Each row comes from the steps of one path. Every step used is in the known rows, and no mark comes twice. Write the path behind each row, first mark first.
In the rows, zero is written as 128.
Known rows
sutu kabi vegu mokom dufi: [142 142 136 140 130  66 141 114 143 138 138 112 110 110 133 123 129 113
 124 135 139 136 114 128  99 143 135 130 141 117 124 137 135 112 127 129
 123 137 139 130 185 132  68 133]
rogu kabi: [136 123 117 133 126 131 123 123 146 119 111 129 124 126 130 111 130 130
 115 136 116 130 131 132 123 127 130 127 145 130 142 125 134 124 131 131
 125 142 124 117 138 123 122 128]
zovam vilel mokom: [124 130 133 135 122 106 141 140 122 125 203 115 110 125 132 132 123 126
 122 132 165 122 138 139 145 119 115 138  97 115 102 142 136 148 120 123
 126 128 133 140 143 143 119 141]
rogu kabi vegu mita: [148 130 132 148 116 122 122 116 147 136 112 104 133 119 143 116 131 141
 128 149 110 127 108 114 102 140 139 122 153 127 104 126 147 113 122 136
 129 144 136 109 161 118 113 131]
vilel mokom: [124 129 123 136 124  87 133 135 133 122 172 123 113 127 128 129 124 127
 124 123 132 128 134 134 133 122 116 137 110 118 114 136 120 130 131 123
 127 135 129 131 140 132 123 132]
kabi vegu mokom: [142 138 140 130 119 111 127 120 132 133 110 114 129 122 131 139 130 121
 134 137 122 129 114 117 115 138 129 129 140 119 102 131 131 105 120 132
 123 117 137 126 176 131  97 136]
mita vegu zovam vilel mokom: [126 139 141 128 114  81 154 134 122 127 204 106 112 125 135 131 123 136
 138 136 214 120 149 126 151 126 122 138 114 110  71 156 146 137 107 130
 124 122 136 158 143 161  88 135]
zovam vilel: [127 129 136 124 125 143 134 131 115 132 158 121 123 127 134 132 129 126
 126 136 160 122 133 131 142 127 126 129 111 125 117 137 145 145 118 129
 128 120 132 137 131 137 126 139]
vilel mokom dufi domef vegu kabi: [129 148 173 135 119  34 127 109 148 121 193 108 113 105 127 118 111 138
 119 113 171 131 130 140 143 130 137 143 119  96 133 164 107 119 118 129
 121 110 140 145 137 120 106 135]
bunam rogu kabi: [150 123 116 134 125 140 120 139 158 115  87 135 121 129 124  92 125 127
 114 140 105 130 134 129 122 122 121 119 152 127 149 123 126 127 133 131
 125 142 118 110 128 131 130 125]
mita vegu mokom: [129 136 130 122 114 104 135 120 116 129 118 115 126 118 127 153 130 138
 139 121 164 127 133 123 128 143 126 146 136 113 102 134 130 111 121 132
 125 116 130 136 158 141 107 129]
domef dufi mokom vilel zovam: [134 147 145 133 135  53 147 121 105 110 234  80 122 109 127 104 122 127
 137 118 215 120 134 151 137 103 118 144  93 111 115 136 131 132 128 136
 121 127 135 158 131 130 114 137]
bunam rogu kabi sutu: [148 122 115 145 124 140 118 142 158 120  89 138 109 130 122  92 126 134
 106 146 101 131 123 138 121 125 126 107 140 133 151 127 131 123 124 132
 118 156 114 111 145 129 146 122]
domef dufi mokom vilel: [142 137 132 141 136  83 142 124 108 121 210  89 125 117 128 120 121 126
 132 116 190 122 132 149 143 112 119 145  89 109 127 126 127 144 140 137
 117 120 133 145 136 132 120 132]
sutu kabi vegu zovam vilel: [144 135 136 138 124 105 148 122 135 142 153 110 110 123 139 111 124 114
 121 163 175 121 124 114 123 131 139 113 146 131 103 153 159 132 100 134
 128 134 142 142 160 141  81 144]
kabi vegu zovam: [145 138 150 131 125 113 134 122 142 136 120 115 131 130 135 112 126 122
 139 148 139 128 117 111 125 132 135 110 148 131  96 140 140 110 110 135
 126 123 137 137 145 136  88 130]
mita vegu domef dufi: [136 141 120 137 114  47 142 109  97 127 143 125 130 110 128 143 128 143
 146 106 214 129 138 123 131 136 122 141 124 123 112 151 125 108 103 143
 122 126 135 141 139 133 123 133]
mita vegu zovam vilel mokom dufi: [124 147 160 126 123  62 158 133 128 132 233 100 109 121 135 121 125 134
 144 128 229 127 150 137 147 130 121 138 102 104  79 156 146 140 115 128
 121 124 136 164 146 165  64 126]
sutu kabi vegu noni: [133 130 118 148 122  70 134 113 136 145 100 101 116 120 137 118 126 131
 124 161 125 123 107 120 121 144 140 117 144 128 128 130 137 116 116 133
 127 160 140 123 178 130 126 139]
bunam rogu kabi vegu: [169 127 126 138 120 133 117 135 167 123  72 119 122 125 133  87 124 124
 121 157  97 130 127 114 112 125 120 108 162 132 132 127 126 117 124 135
 126 145 125 108 154 128 119 132]
rogu bunam: [139 123 126 126 125 123 123 134 142 136  79 134 127 132 131 118 125 125
 120 140 110 131 124 123 121 130 131 118 133 125 148 124 127 127 128 128
 127 127 125 131 118 143 129 132]
kabi vegu domef: [151 137 136 139 115  82 142 116 118 131 114 126 141 119 139 120 127 127
 136 134 139 129 109 107 126 145 132 110 141 130 106 148 129 113  99 136
 129 118 139 129 166 129 102 138]
mita vegu mokom vilel zovam: [127 147 150 120 118  69 149 121 112 113 183  78 119  99 131 131 128 135
 149 116 196 117 141 130 123 137 123 143 114 104  91 146 146 113 107 131
 129 108 132 157 160 147  86 134]
zovam vilel mokom dufi: [122 139 147 133 130  84 145 138 125 129 231 114 107 119 136 122 124 124
 128 121 177 130 138 148 140 123 118 138  85 109 108 141 136 153 131 124
 122 129 132 147 143 147  93 132]
domef vegu zovam: [129 140 152 131 119 121 131 118 131 136 145 123 127 127 123 117 126 132
 142 123 159 119 128 113 129 132 134 124 166 116 125 141 137 127 110 135
 122 122 134 145 134 134 125 127]
mita vegu zovam: [130 136 137 123 121 109 142 124 129 131 132 114 130 127 128 128 127 139
 143 138 181 126 140 115 137 133 134 128 145 124  97 142 138 117 115 133
 127 122 131 146 131 148  96 122]
mita vegu: [131 130 125 124 119 114 132 124 124 131 120 115 124 122 132 138 128 139
 139 129 160 125 140 118 127 134 127 136 130 123 111 135 126 121 121 131
 130 129 129 135 137 135 129 128]
sutu kabi vegu domef: [150 132 113 150 118  57 151 110 122 131 114 129 124 114 138 115 125 122
 119 143 145 128 111 106 115 147 136 112 153 133 124 152 132 115  97 134
 134 137 139 126 179 125 101 143]
dufi domef: [135 126 140 122 123  85 129 115 132 118 139 123 126 124 132 130 119 130
 119 125 131 129 129 132 140 123 131 128 123 122 129 140 119 127 118 127
 129  97 138 130 113 127 113 129]
domef vegu zovam vilel mokom dufi: [122 151 173 133 122  77 149 129 128 137 248 107 106 118 132 111 124 128
 143 112 208 120 138 135 141 126 124 133 127  98 106 154 147 149 112 130
 117 122 139 163 146 152  91 129]
mita vegu mokom vilel: [134 138 136 128 119  98 143 129 117 125 159  91 120 109 130 147 127 136
 143 119 168 119 138 128 127 145 124 142 110 104 103 136 140 124 118 132
 126 104 130 146 161 148  95 130]
zovam vilel mokom dufi domef vegu: [129 144 172 131 113  47 142 118 126 129 246 100 103 109 138 124 115 133
 128 110 193 122 142 141 148 124 119 142 110  94 121 159 127 153 110 127
 121  96 146 152 137 139 103 136]
mokom dufi domef: [134 135 158 120 131  67 135 115 139 121 166 120 125 118 134 120 120 129
 125 115 142 136 129 143 140 127 134 128 113 117 136 139 121 131 128 126
 124  98 138 137 111 133  88 118]

Write each row's path
[128 142 175 124 126  34 156 125 138 119 252 110 110 121 137 112 114 124
 124 121 199 130 137 152 165 117 126 131  95 104  95 161 140 145 112 124
 118  88 144 158 114 156  49 125] | vegu zovam vilel mokom dufi domef
[129 145 179 139 122  70 120 108 143 135 152 115 113 108 127 115 117 145
 116 126 163 132 115 142 136 137 154 122 123 109 151 160 121 116 108 135
 114 114 135 144 141 113 127 130] | mokom dufi domef vegu kabi sutu
[129 146 176 133 115  67 131 101 124 141 187 103 129 109 138 126 121 149
 144  99 158 126 116 128 123 140 142 139 132 100 125 143 134 133 119 132
 125  97 147 135 123 123 117 120] | mokom dufi domef vegu mita
[141 140 126 139 122  42 151 110  90 116 169 126 141 121 125 121 124 131
 130 113 204 130 115 137 158 121 125 144 120 117 123 139 116 127 122 140
 116 123 137 139 143 130 121 133] | vegu domef dufi mokom
[136 136 129 133 131  84 132 117 110 124 166 113 130 128 124 126 126 128
 129 122 182 130 127 142 145 109 122 151 115 119 125 126 114 131 145 136
 116 136 134 135 130 126 133 132] | domef dufi mokom
[122 131 136 143 129 128 118 129 137 130 108 132 123 124 121 123 125 139
 110 151 135 132 111 140 133 133 151 118 112 132 133 145 129 113 115 133
 119 145 121 130 147 115 142 135] | vegu kabi sutu
[123 138 140 134 133  68 141 133 141 126 203 121 113 121 129 117 125 126
 131 111 143 136 137 146 131 126 118 136  99 112 119 134 120 133 140 122
 124 137 129 138 139 137  97 122] | vilel mokom dufi
[171 131 124 146 113  94 136 127 149 114  77 131 135 121 134  85 123 127
 123 146 117 131 114 111 122 140 125 104 167 131 127 141 126 111 105 139
 127 134 128 110 167 133 103 134] | bunam rogu kabi vegu domef
[128 137 162 127 123  48 147 126 131 120 241 108 107 116 139 124 115 127
 118 118 179 131 139 152 155 117 120 138  85 103 110 154 128 151 121 121
 122  98 142 147 124 146  78 130] | zovam vilel mokom dufi domef
[148 134 127 150 125  80 145 122 135 132 153  90 107 105 134 126 125 114
 122 143 132 123 120 126 104 144 132 125 128 112 120 136 143 122 116 131
 129 121 137 132 192 134  79 142] | sutu kabi vegu mokom vilel
[133 142 170 124 120  70 128 106 134 132 172 113 119 111 133 120 119 135
 135 103 157 128 133 128 131 131 129 132 136 104 144 144 119 134 117 131
 122  98 142 140 125 126 115 123] | mokom dufi domef vegu
[131 141 147 126 133  81 154 127 114 108 213  79 129 115 133  97 122 128
 132 133 185 117 126 142 147 116 128 133 103 111 112 134 134 141 126 129
 129 119 132 155 147 138 102 134] | dufi mokom vilel zovam
[131 150 176 123 111  48 139 106 117 112 208  82 115  95 128 122 117 133
 140 101 180 113 130 133 132 131 127 139 134  92 118 156 139 121  92 132
 127  74 144 155 151 133 100 138] | dufi domef vegu mokom vilel zovam
[131 140 167 129 106  59 144 117 130 124 232 105 108 120 133 121 112 132
 128 124 200 115 140 127 160 119 125 135 134  98 102 167 137 146  93 130
 121  89 148 158 131 146 103 139] | dufi domef vegu zovam vilel mokom
[140 130 136 134 133 108 149 132 115 118 188  89 128 124 132 113 122 128
 128 135 157 119 125 141 153 124 128 134 103 109 125 124 129 153 138 130
 125 112 129 143 149 141 109 130] | dufi mokom vilel
[134 138 160 127 114  94 115 105 136 124 124 114 129 112 125 128 113 140
 120 130 156 123 122 123 140 133 147 135 148 112 142 157 115 116 105 135
 126 100 138 135 125 110 141 141] | dufi domef vegu kabi
[150 144 132 145 118  59 136 110 111 130 130 124 135 112 134 126 127 128
 141 120 175 132 117 119 121 133 124 122 131 131 109 148 125 104 103 144
 122 128 142 132 152 121 111 141] | kabi vegu domef dufi
[147 140 151 135 123  27 142 101 147 130 145 109 108 106 137 126 118 116
 116 128 142 138 114 131 114 138 138 131 136 111 125 148 127 110 119 127
 123 104 148 130 168 132  53 132] | sutu kabi vegu mokom dufi domef
[126 140 145 129 113 125 124 117 117 133 131 121 123 118 120 142 130 131
 138 110 144 121 123 121 121 139 129 144 158 104 129 132 129 120 118 133
 120 112 133 133 165 127 134 134] | domef vegu mokom
[123 151 165 131 118  87 139 116 113 122 196  84 117  98 125 120 128 130
 146 107 177 111 132 128 119 134 124 140 135  97 117 143 146 120 101 133
 125 106 134 154 166 132 112 139] | domef vegu mokom vilel zovam
[139 140 152 136 119  88 146 134 137 134 196 100 113 127 139 116 123 119
 133 153 177 121 129 122 144 123 122 119 121 119  71 155 147 131 103 131
 123 121 141 148 159 150  78 142] | kabi vegu zovam vilel mokom
[128 136 152 130 128  29 141 120 143 116 211 114 110 117 134 119 115 129
 121 107 148 139 135 149 145 122 121 137  96 106 120 145 114 133 131 121
 123 103 139 139 120 136  83 121] | vilel mokom dufi domef
[129 135 134 126 121 118 126 121 131 128 100 116 131 117 126 138 124 143
 129 145 167 128 131 122 133 139 141 139 131 125 113 147 124 108 118 134
 130 136 126 136 138 125 129 136] | mita vegu kabi
[153 126 126 137 121 125 119 120 157 128  97 112 124 121 138 107 130 127
 121 151 108 129 124 115 114 131 130 117 156 133 122 129 134 112 124 136
 128 145 130 116 165 120 111 136] | rogu kabi vegu
[139 140 164 132 112  72 134 110 122 121 183  90 118 104 128 137 117 133
 134 107 153 115 130 131 135 140 128 140 133  90 131 147 134 132 105 132
 123  68 143 144 151 133 106 134] | dufi domef vegu mokom vilel
[137 151 144 139 128  13 165 113  87 101 233  90 133 103 130 100 121 131
 138 108 232 120 124 147 152 115 124 140  97 109 113 151 132 130 108 140
 121 117 138 161 147 135  99 139] | vegu domef dufi mokom vilel zovam
[162 145 140 151 124  38 157 114 101 122 197  86 135 107 138 111 121 126
 140 127 204 123 114 129 145 130 124 129 106 113 108 146 127 128 115 146
 120 112 144 147 176 134  98 144] | kabi vegu domef dufi mokom vilel
[133 149 190 119 119  78 144 109 128 135 212 106 119 117 137 112 118 131
 138 119 209 120 135 130 152 130 136 127 135 102 122 160 145 145 100 134
 118  83 146 161 120 147  84 128] | mokom dufi domef vegu zovam vilel
[127 139 146 129 132  97 142 129 125 114 196  92 122 109 131 105 125 127
 137 124 160 118 138 137 123 123 125 123 106 120 116 140 144 130 114 128
 134 123 129 149 129 132 107 133] | mokom vilel zovam
[140 131 123 152 119  91 135 114 133 148 126 105 121 116 142 126 126 132
 127 146 128 126 104 112  94 142 142 124 144 131 110 137 145 121 122 132
 134 148 142 117 162 120 120 136] | sutu kabi vegu mita
[138 134 132 148 121  63 157 130 143 134 200 105  96 122 139 111 121 114
 118 160 179 120 131 121 127 127 127 120 132 120  89 162 150 136 105 129
 127 141 143 145 175 147  76 146] | sutu kabi vegu zovam vilel mokom
[123 142 155 136 113  97 144 130 122 133 219 111 109 123 129 122 122 129
 137 126 198 113 139 124 146 124 121 134 139 104 100 155 146 145 101 131
 120 119 139 155 148 147 114 139] | domef vegu zovam vilel mokom
[131 141 165 115 125  57 136 110 129 120 161 119 125 115 128 133 122 126
 124 109 145 138 121 147 138 132 133 138 115 105 124 139 124 120 126 125
 118  87 140 137 128 138  70 119] | vegu mokom dufi domef
[143 144 140 141 125  58 150 116 132 121 174  79 104  97 135 110 125 115
 126 140 162 120 124 127 100 136 129 126 130 116 106 150 150 110 104 130
 133 130 139 144 187 132  73 145] | sutu kabi vegu mokom vilel zovam
[137 132 150 125 111  93 124 106 128 127 141 113 125 117 131 130 117 137
 129 114 143 119 130 119 137 130 130 134 149 111 139 145 118 131 107 132
 126  96 141 134 123 122 139 133] | dufi domef vegu
[126 134 132 140 120 112 122 126 132 134 101 114 118 120 125 135 125 150
 121 147 165 129 123 130 131 140 146 127 115 129 117 151 128 107 110 135
 121 148 122 137 159 122 142 136] | mita vegu kabi sutu
[163 138 124 150 116  44 142 103 120 114 137 111 136 115 135 102 126 130
 123 137 184 133 111 126 141 123 129 131 149 122 117 143 121 111 117 147
 115 140 139 126 178 123 103 141] | rogu kabi vegu domef dufi mokom
